What can hang from each mark
pozivit: ledekef tebif
tebif: mobat
ledekef: fegima pozivit
duzif: tebif
fegima: ledekef mozupev tebif
mozupev: mobat
legafas: duzif fegima

Each row was made from one small tree. Brackets hold a mark, then the marks that hang from it, in alphabetical order. Every link used is in the known rows. Write each row's tree.
Known rows
(fegima ledekef mozupev (tebif mobat)): [-12.5  10.7  -1.6 -11.8   4.6  27.5  51.3 -10.4  -2.1  11.1   7.7   7.2
 -17.8  44.2  -4.9  -6.9   6.8  -0.2   9.2]
(legafas fegima): [-31.5   7.8   2.3  -1.3   0.3  35.0  27.2 -15.9  -5.2  19.2  -7.2   5.9
  -3.4   3.4  21.2  -1.6   1.4  -2.2  -2.3]
(pozivit (tebif mobat)): [ 10.9  14.9  13.0   7.3   9.7  40.0  19.6 -14.2  -8.3   8.6   6.7  17.8
  -8.0   2.5  14.8  -1.0   2.8  -2.8  -7.8]
(legafas (duzif tebif) fegima): [-40.5  10.7   8.0 -16.8  -4.7  14.6  17.3 -15.1  -2.8  12.2  -6.7   7.9
  10.9  13.1  16.8   5.7 -13.6   5.3  -3.5]
(fegima ledekef): [-15.5   5.6   0.0   5.9   1.5  36.8  36.3 -11.9 -10.4  10.9  -6.8  10.4
 -10.6  15.2   1.7  -5.5   0.9  -5.6   3.5]
(tebif mobat): [ -8.3   9.0  10.4   4.6   8.7  27.8  21.2 -12.5  -2.2   9.8   6.2   5.0
  -3.4   1.0   4.0   0.0   5.5   0.2   2.0]
(ledekef (fegima tebif)): [-20.4   0.8  10.1  -6.9   2.9  31.9  46.4 -17.4  -2.1  12.2  -2.6   9.8
 -12.6  13.4  36.7  -0.3   2.1 -10.8  10.6]
(ledekef fegima (pozivit (tebif mobat))): [  2.4  -3.3  21.7 -13.9  10.1  47.1  12.2 -23.1 -17.1  11.4   8.4  19.6
  -4.2  -0.3  53.7   6.4  -5.2  -7.0  -8.3]
(fegima ledekef (mozupev mobat) tebif): [ -9.7   6.4  -5.2 -12.5   5.9  37.5  69.3 -10.6  -6.5  17.3  -6.9   9.9
 -29.2  47.0  -5.8  -9.4  10.7  -8.7   5.2]
(legafas duzif (fegima mozupev tebif)): [-46.5  13.1  -2.9 -39.7  -6.4  28.7  46.8 -16.8  14.2  22.2  -5.3   6.6
  -5.5  38.5  12.8  -0.6  -1.9   3.0   5.8]
(fegima mozupev (tebif mobat)): [ -6.2  11.1   4.6 -13.2   7.0  27.9  44.6 -11.7   9.6  13.1   7.3   6.2
 -14.3  29.5   0.7  -4.0  11.5   0.9   9.4]
(ledekef (pozivit (tebif mobat))): [ 15.7   0.3  18.3  -3.5   9.4  47.2  10.9 -17.7 -10.7   8.9   5.5  19.3
  -5.9   2.2  30.8   5.4   0.2  -3.7  -8.7]
(fegima ledekef mozupev tebif): [-12.5   7.1  -5.8 -12.9  -0.8  36.5  60.2 -11.4   1.3  14.1  -4.0   9.7
 -21.9  44.1  -1.7  -9.6   6.3  -4.9  10.7]
(ledekef pozivit): [ -4.0  -9.3  10.8  -4.7   2.9  45.0  21.6 -16.9  -0.9  12.4  -6.9  10.3
  -6.0   2.3  22.9   3.7   2.7  -5.8   3.0]
(fegima (ledekef pozivit) mozupev (tebif mobat)): [ -7.3  -3.8   3.3 -20.8   4.5  34.7  42.0 -13.7  -4.6  10.8   6.5   9.1
 -15.3  43.6  11.3  -0.8   4.2  -1.1   9.6]
(fegima (ledekef pozivit) (mozupev mobat) tebif): [ -4.9  -8.2   0.1 -22.0   5.6  44.5  60.7 -14.1  -8.6  17.5  -8.9  11.4
 -27.3  46.9   9.1  -3.4   7.6  -9.9   4.5]
(duzif (tebif mobat)): [  0.9   8.2  16.2   7.7   8.6  13.3  15.2 -10.5  -7.3   2.8   6.6   6.3
   1.4   5.1   5.2   2.0   0.0   2.8   0.7]
(pozivit ledekef (tebif mobat)): [ 28.7  10.9   8.7  14.4  10.2  54.4  17.6 -12.4  -4.9   9.7   0.4  16.8
  -3.9   8.5  26.5  -1.4  -2.3  -3.2 -20.3]
(pozivit (ledekef fegima) tebif): [ 13.1   4.0   7.6   3.7   5.3  62.9  27.5 -18.8  -8.4  14.6  -8.6  20.7
  -7.7   5.9  54.2  -2.5  -8.1 -11.3 -20.2]

Write each row's tree
[-13.3 -11.3   9.7 -32.8   8.2  42.8  56.0 -21.5  -3.0  21.2  -4.5  10.8
 -23.7  30.1  37.7   0.5   6.9 -12.2   4.2]
(ledekef (fegima (mozupev mobat) tebif) pozivit)
[  9.0   3.1   5.4 -17.8   6.3  50.7  25.7 -17.2 -13.1  12.8   7.7  19.7
 -14.5  30.1  16.4  -3.0  -1.1  -0.9  -9.1]
(fegima (ledekef (pozivit (tebif mobat))) mozupev)
[-48.7  12.5  -8.3 -36.7  -1.5  29.3  62.9 -14.7  -5.1  24.0  -8.9   7.1
 -15.2  54.6   0.2  -3.4  -2.5  -1.9   0.3]
(legafas duzif (fegima ledekef (mozupev mobat) tebif))
[ 13.2  10.9   5.4 -13.5   9.8  57.0  27.0 -19.4  -2.5  17.9   5.9  17.0
  -8.3  19.2  40.1  -5.4  -4.5  -2.7 -21.9]
(pozivit (ledekef (fegima mozupev)) (tebif mobat))
[-16.3   3.5   4.4 -24.0   8.6  35.8  64.7 -18.4  -1.2  21.0  -3.5   8.7
 -25.1  30.1  22.3  -5.9   9.8 -11.3   4.4]
(ledekef (fegima (mozupev mobat) tebif))
[-13.3 -10.8  19.6 -16.0   8.1  30.2  29.0 -19.4  -8.7   9.1   7.7   8.6
  -6.4  12.3  48.7   8.5  -0.1  -7.6   9.9]
(ledekef (fegima (tebif mobat)) pozivit)
[-25.4   9.1  -3.0 -20.9   4.5  34.6  60.0 -14.6  -1.0  25.5  -7.4   5.8
 -21.5  34.6  12.0  -5.5  11.1  -5.5  -0.7]
(legafas (fegima (mozupev mobat) tebif))
[ -1.5   4.0   3.3 -14.8   7.6  40.9  43.2 -15.8   6.5  15.6   4.5   5.7
  -9.9  32.3  36.9  -3.7   0.5  -3.3  -3.7]
(pozivit (ledekef (fegima mozupev (tebif mobat))))
[-42.5  12.9  -2.1 -38.1   0.5  28.7  56.3 -16.2   7.0  25.9  -8.3   5.3
 -12.8  41.4   7.6  -0.6   2.1  -0.9  -0.1]
(legafas duzif (fegima (mozupev mobat) tebif))
[-50.0  13.7   1.8 -18.6  -2.0  14.7  35.9 -12.5 -10.6  12.1   3.3   5.2
   1.5  37.0  10.1   5.0 -10.1   2.8   5.8]
(legafas duzif (fegima ledekef (tebif mobat)))
[ -1.6   0.6   9.9   3.1   8.7  36.2  35.2 -14.4  -2.8  10.4   2.1   6.3
  -4.8  19.4  45.8   2.2  -2.7  -7.1  -2.3]
(pozivit (ledekef (fegima (tebif mobat))))
[-29.4   5.9   9.2 -25.4  -0.7  39.3  10.3 -19.3 -21.1  13.6   2.3  18.0
   5.6  24.2  30.9   9.0 -17.5   2.4 -13.1]
(legafas duzif (fegima (ledekef (pozivit (tebif mobat)))))
[-30.5   9.6   2.0 -43.3  -1.6  42.6  18.3 -20.7 -11.4  19.1   5.4  17.6
  -0.1  37.9  23.3   3.3 -14.3   6.0 -13.4]
(legafas duzif (fegima (ledekef (pozivit (tebif mobat))) mozupev))
[  8.8  -3.5   8.5  -1.9   2.1  56.8  26.2 -17.2 -18.2   9.6  -6.9  23.3
 -13.0  16.6  29.3   0.1  -4.9  -9.2  -7.4]
(fegima (ledekef (pozivit tebif)))
[-14.3 -13.9  15.8 -16.5   2.8  39.0  38.6 -20.8  -4.6  11.9  -3.5  11.3
 -11.1  13.2  53.1   5.7  -0.2 -12.1  10.9]
(ledekef (fegima tebif) pozivit)
[-46.6  17.9  -0.7 -31.5  -2.5   9.3  23.5 -13.8  -8.9  13.3   6.6   5.8
   7.2  40.1  -2.1   0.2 -14.3  12.6  -5.1]
(legafas (duzif (tebif mobat)) (fegima ledekef mozupev))
[-48.3  14.3  -4.7 -33.5  -7.8  17.7  31.6 -14.5  -5.4  16.5  -4.8   7.9
   2.4  41.2   2.6  -2.1 -14.6   8.1  -3.8]
(legafas (duzif tebif) (fegima ledekef mozupev))
[-13.6  -1.5   3.9  -9.0  -1.4  54.2  23.6 -19.1 -24.8  16.2  -7.6  20.9
  -7.5  18.0  41.8   1.5  -8.8  -6.6 -12.4]
(legafas (fegima (ledekef (pozivit tebif))))
[-44.0  14.1  -3.8 -32.0  -0.6  18.5  41.5 -13.9 -13.6  20.2  -8.3   7.7
  -4.1  43.6  -3.1  -1.6 -10.6   3.7  -9.8]
(legafas (duzif tebif) (fegima ledekef (mozupev mobat)))
[-20.9   5.0   3.9 -23.0   9.9  39.9  49.1 -19.9  -3.6  23.9  -4.0   8.9
 -19.4  15.4  15.2  -6.8   7.7  -8.4  -3.3]
(ledekef (fegima (mozupev mobat)))
[-46.5  -0.7  -4.0 -45.1  -0.7  40.1  39.3 -19.9 -10.6  26.3 -10.0   8.7
  -6.9  39.7   8.5   2.1  -7.7   0.1  -7.9]
(legafas duzif (fegima (ledekef pozivit) (mozupev mobat)))
